Known rows, with every way that one mark hangs from another
Q_9(Q_702): [  8.7   0.3   0.0  13.5  -2.6  10.1   1.9   3.8   1.5  -1.5  -3.9  -3.8
  -2.9 -15.4  -2.6   0.1   4.9  -7.9  11.4   7.6  -3.6 -11.3   3.0]
Q_594(Q_857(Q_362)): [-18.8   8.8  24.2  -5.0  12.5  -4.0 -10.1  -2.1 -41.7  -0.7 -10.5  -5.4
  11.2 -10.8   8.3  -2.9   9.7   9.8   1.6  -4.0   2.7 -30.8 -31.8]
Q_857(Q_27 Q_362 Q_594): [-26.9  16.6  32.8   1.7  19.3 -10.5 -12.1  19.0  -9.4  -9.2 -10.8  -2.1
   5.2   4.2  17.1  -0.8  22.2  -2.2   2.0 -13.4 -15.8  -9.9 -52.6]
Q_12(Q_702(Q_9(Q_243) Q_857(Q_362 Q_594))): [-24.1  17.6  41.5   9.8  21.8  -7.7 -13.8  30.7 -28.2 -22.0   2.6  -5.0
  11.8  30.0  12.5 -23.7  21.8  -3.5  22.1 -26.2  -4.8 -17.8 -47.0]
Q_243(Q_9 Q_12(Q_702) Q_857(Q_27 Q_362 Q_594)): [-33.0  48.5  49.0  -6.2  33.6 -20.4  13.8  28.7  -0.1   9.8 -22.6 -12.5
   0.9  15.8  -2.8 -10.0   9.3   3.7  23.4 -17.8   1.7 -18.6 -80.7]
Q_702(Q_9(Q_808) Q_12(Q_243) Q_857(Q_362)): [-12.2   4.6  37.8  19.2  18.1  -1.5  -6.9  20.8 -25.5 -27.0 -29.7 -22.2
  13.4  35.2  13.1 -29.7   9.7   2.3  41.3 -36.3  -6.4 -32.9  -0.6]
Q_362(Q_857): [-16.8  -2.7  22.4  -6.0   3.1 -10.8   5.8  -7.3 -22.2   5.8   6.8  -6.5
   6.8 -11.5  -5.0  -4.6  -3.3  -1.9   7.6  -1.2   0.2 -13.1 -15.5]
Q_243(Q_9 Q_12 Q_857(Q_27)): [-17.0  31.1  33.4 -10.2  11.5 -15.9  20.8  18.6   9.5  16.3 -28.0 -24.9
  -3.7  11.5 -13.0   0.9  -6.2   6.2  21.9  -4.7  11.0 -20.4 -36.2]
Q_808(Q_9(Q_243(Q_857(Q_27)) Q_702(Q_12))): [ -9.2   0.9  38.0  18.2  -4.0  -1.8  -8.3  22.5   9.5  -4.7 -48.6 -32.8
 -11.5   0.1  -9.3 -19.2 -18.1   1.0  45.3  -8.6  -5.2 -29.3  -2.6]
Q_27(Q_857(Q_594)): [-14.9  17.2  19.2  -7.3   8.5  -5.9  -4.5  10.3 -21.8  -6.7  -0.4  -8.2
  -0.6  12.2   7.1 -15.7   4.9  10.9  11.2 -11.5  -2.3 -14.4 -34.1]
Q_594(Q_857(Q_27)): [-18.7  24.4  33.3  -7.3   2.7  12.5  -0.4   6.9 -20.4   3.8 -27.5 -23.0
   3.1 -17.4  -3.9   2.8   4.8   4.5  10.7   2.7  -8.0 -17.1 -15.0]
Q_9(Q_243(Q_12) Q_702(Q_857(Q_27 Q_362 Q_594))): [-36.1  19.1  62.4  20.3  14.6  -6.4  -7.4  33.0 -14.5 -21.1 -39.2 -22.2
   0.2  -0.8  26.0 -18.8  14.5 -11.1  17.5 -17.1  -9.4 -21.3 -46.0]
Q_243(Q_857(Q_27 Q_362)): [-23.9   9.1  34.6   2.5  17.1  -8.8   7.6   7.2 -22.3   9.6 -25.6 -12.4
  10.5  -0.5   5.6  -4.4   8.2  -3.1  10.5 -10.8  -8.3 -19.1 -48.3]
Q_702(Q_9(Q_243) Q_12): [ -2.1 -13.3  11.4  12.1  -1.1 -11.2 -25.0  16.7  11.5 -14.9 -12.6 -10.9
  -7.5  22.0   2.0 -11.5 -10.4   6.1  22.7 -10.8   4.6  -4.0  25.5]
Q_808(Q_9(Q_702)): [ 12.3   0.9   1.6   4.8  -7.2  -0.9  -4.2   8.5   0.9  -8.8   0.3 -11.2
  -1.3  -3.8 -10.2  -0.2   3.5   8.6  24.3   0.0   4.8 -35.3  -3.2]
Q_12(Q_243(Q_9(Q_808)) Q_702(Q_857(Q_27 Q_594))): [-19.8  59.4  53.5   5.5  13.0  24.9  23.8  39.7   1.0  -8.9 -31.3 -19.9
  -3.6  29.1  -9.6 -28.7   8.5 -16.6  34.6 -26.5 -24.9  -9.9 -33.1]
Q_702(Q_9(Q_808) Q_12 Q_857): [  7.6  11.6  21.6  17.8  12.7   1.3  -0.8  13.6 -10.3 -21.5 -14.6 -37.8
  11.9  22.5   0.9 -10.5   7.4  -0.1  52.1 -18.5  -5.5 -35.3   9.3]
Q_243(Q_9(Q_702 Q_808) Q_12 Q_857): [ 14.2  31.6  11.6  11.3   7.0  -5.1  34.5  15.2   7.6  10.0 -17.0 -23.7
  -8.1   0.6 -14.6  -9.1  -9.6 -10.2  38.6   1.6   7.4 -40.9 -20.5]
Q_808(Q_9): [  2.8   0.7   1.8  -8.5  -4.8 -10.5  -6.2   4.7  -1.4  -7.6   4.0  -7.3
   1.2  11.8  -7.5   0.3  -1.1  16.7  12.8  -7.2   8.1 -23.2  -6.2]
Q_808(Q_9(Q_702(Q_12 Q_857(Q_594)))): [ -6.7  14.6  28.3  11.7  16.6  -1.0 -22.7  21.0  -1.7 -26.9 -12.5 -27.2
   7.4   6.9   2.7 -16.1  15.5   9.1  47.9 -15.1   0.0 -42.8 -26.5]
Q_857(Q_27 Q_594): [-17.6  23.6  22.5  -1.5  11.4   0.4  -5.5  19.8   9.5  -6.4  -9.3  -6.3
  -1.8   0.8   6.0  -0.2  14.5  -5.1   4.9  -5.3 -15.5   4.1 -31.3]
Q_243(Q_9(Q_808) Q_12): [ 10.2  25.2   6.6  -0.6  -0.3 -12.9  22.0  11.6  13.1  -0.1  -8.1 -16.3
  -9.7  16.1  -7.1   0.3 -11.1   1.6  20.8  -5.3   7.8 -23.1  -0.9]

Rows
[ -9.3   5.3  12.7   7.0  -7.1  -2.1   7.6   8.4  14.4  -1.4 -20.2  -0.1
 -16.0   2.9   0.7 -16.9 -23.5  -0.8  -1.4  -5.3   4.8  25.0  18.2]  Q_9(Q_243(Q_12(Q_702)))
[-24.1  25.0  44.6   6.8  21.7   3.3  -7.0  33.4 -22.2 -13.3 -11.2   1.3
   7.1  21.8   8.2 -25.3  25.4  -7.0  19.4 -21.3  -1.9 -38.7 -58.4]  Q_12(Q_243(Q_9(Q_702(Q_857(Q_362 Q_594)))))
[  9.7  26.1  15.7  12.7   1.9  15.2  30.3  21.7   2.0   9.4 -22.3  -7.0
  -9.7  10.1 -18.0 -27.5  -8.8 -19.2  31.1  -5.7  -4.7 -29.7 -12.5]  Q_12(Q_243(Q_9(Q_702 Q_808) Q_857))
[-23.6  58.1  60.3   7.5  25.7  -5.8  21.8  32.5 -12.4 -11.2 -28.1 -32.6
   5.4  22.8   4.8 -11.0  16.2  -5.1  40.2 -26.7 -13.2 -35.0 -62.3]  Q_243(Q_9(Q_808) Q_12(Q_702(Q_857(Q_27 Q_362 Q_594))))
[-27.5   9.1  37.6   7.3  12.9  13.2   6.6   9.0 -31.3  -7.4 -24.9   1.8
  11.9  15.0   7.2 -29.5   7.6  -2.3   6.0 -26.3  -6.6   0.1 -19.2]  Q_12(Q_243 Q_702(Q_857(Q_362)))
[ -7.2  -2.6  14.1  -5.0  -4.7 -14.4  -0.4  11.9  -6.1   1.1  -9.8  -7.1
  -5.0  17.3  -8.3 -20.2 -18.1   6.7  13.8  -9.7   9.1 -19.8 -16.9]  Q_808(Q_9(Q_243(Q_857)))
[ -7.2  22.7  30.9  29.3  15.6  23.9  -0.8  25.9   3.8 -25.4 -34.5 -16.8
  -2.7   6.1  11.1 -39.2   7.0 -19.0  37.9 -20.6 -19.8 -12.3  -0.6]  Q_9(Q_702(Q_12(Q_243) Q_857(Q_594)) Q_808)
[-21.1  17.4  61.6  39.8  13.8   8.6  -9.5  32.3 -13.8 -28.0 -50.2 -33.6
  -2.2   3.2  24.8 -26.7   8.5 -24.2  44.3 -22.4 -33.2 -31.6 -25.6]  Q_9(Q_243 Q_702(Q_12 Q_857(Q_27 Q_362 Q_594)) Q_808)
[  5.2  40.9  31.4  12.9   5.5   0.0  37.5  23.2  10.9  10.8 -36.2 -37.1
  -9.4  -2.9 -15.7  -3.6  -6.3 -12.5  44.8   0.1  -3.4 -40.2 -24.6]  Q_243(Q_9(Q_702 Q_808) Q_12 Q_857(Q_27))
[-24.9  52.1  49.2   5.6  25.4   5.0  25.3  37.0  -5.9   5.2 -31.5  -4.5
  -3.7  27.2  -6.1 -32.0   5.7 -16.2  27.1 -28.4 -22.4 -15.6 -65.1]  Q_12(Q_243(Q_9(Q_808) Q_857(Q_27 Q_362 Q_594)) Q_702)
[ -5.6  16.6  31.3  20.4  14.3  -3.0 -14.6  31.9  -1.4 -31.5 -13.4 -26.8
   0.8  32.8  11.9 -27.6   5.0  -9.1  44.5 -24.2 -11.3 -22.2  -5.0]  Q_702(Q_9(Q_243 Q_808) Q_12 Q_857(Q_594))
[-30.3  26.2  46.5   7.6  25.0 -11.8  -4.2  37.0 -12.8  -4.5 -14.9  -7.6
   3.0  21.2   2.9 -21.5  14.0  -8.0  23.8 -21.6 -12.5 -10.2 -62.0]  Q_12(Q_702(Q_9(Q_243(Q_857(Q_27 Q_362 Q_594)))))
[-15.0  21.5  36.7   7.2   3.9  -3.1  -3.9  35.1   4.8  -7.1 -23.4 -17.3
  -9.6   2.5  -5.3 -20.6   1.3  -6.4  30.0  -7.8  -9.3 -28.0 -44.8]  Q_808(Q_9(Q_243(Q_857(Q_27 Q_594)) Q_702))
[-17.4  12.3  31.6   8.9  -0.8   3.7  11.0  10.0  -5.0  -6.9 -26.8 -15.0
  -4.1   7.8   3.5 -23.1 -14.5  -3.1  10.2 -11.9   4.8  11.9   6.5]  Q_9(Q_243(Q_12(Q_702(Q_857))))
[ -3.8  36.5  49.0  17.8  -4.3  28.7  26.7  31.9  -6.8  -6.4 -42.8 -31.6
  -4.3  12.9 -10.9 -18.7   4.4 -19.7  42.7 -14.1 -19.7 -37.2  -7.1]  Q_12(Q_243(Q_9(Q_702(Q_857(Q_27)) Q_808)))
[-23.8   0.1  29.6   9.8  30.2 -28.4 -29.2  28.2  -8.7 -13.8  -9.1  -3.4
   3.0  28.8  15.0 -26.7   6.0   2.0  24.7 -23.0   3.4 -19.6 -44.8]  Q_702(Q_9(Q_243(Q_857(Q_362 Q_594))) Q_12)
[-10.7  18.7  26.2  24.9  17.8 -15.5  12.4  24.6  -5.2  -9.2 -21.8  -5.9
  -9.3  -1.4  18.5 -31.7  -3.6 -21.1  18.1 -11.6  -6.1 -21.9 -43.9]  Q_9(Q_243(Q_12 Q_857(Q_362 Q_594)) Q_702 Q_808)
[-21.7   5.7  47.4  10.2   1.9 -22.2   2.6  24.0 -10.4  -4.6 -43.2 -25.1
  -5.6   1.3   3.6 -15.9  -8.5   6.7  27.4 -14.1   5.7 -40.8 -36.2]  Q_808(Q_9(Q_243(Q_12 Q_857(Q_27 Q_362)) Q_702))
[-10.5   7.9  47.9  13.8 -13.5   9.6  -2.5  25.7 -13.0 -16.1 -34.7 -35.9
  -1.3   4.2  -4.0 -11.7   0.7  -1.9  36.0 -10.5  -8.8 -39.8  -7.7]  Q_808(Q_9(Q_243 Q_702(Q_857(Q_27))))
[-18.6  21.3  51.4  10.8  -0.4   5.7 -10.6  37.2  -6.9 -23.5 -24.8 -28.4
  -2.5   8.0   2.7 -17.8  11.6  -5.0  34.9 -14.2 -12.9 -35.6 -34.5]  Q_808(Q_9(Q_243 Q_702(Q_857(Q_27 Q_594))))
[-26.7   3.1  56.0   9.9   6.5  -8.6 -10.9  27.0 -34.5 -17.2 -24.3 -26.4
  13.3  25.5  12.7  -7.9  16.9  -0.6  24.6 -23.1  -7.6 -32.9 -28.4]  Q_702(Q_9(Q_243) Q_857(Q_27 Q_362))
[ -6.5  54.9  48.4  13.6  14.3   4.9  22.4  36.7   5.4 -12.9 -27.5 -41.4
  -2.6   6.5  -0.9  -6.4  15.4 -13.4  48.8 -10.1 -11.2 -44.3 -41.1]  Q_243(Q_9(Q_702(Q_857(Q_27 Q_594)) Q_808) Q_12)
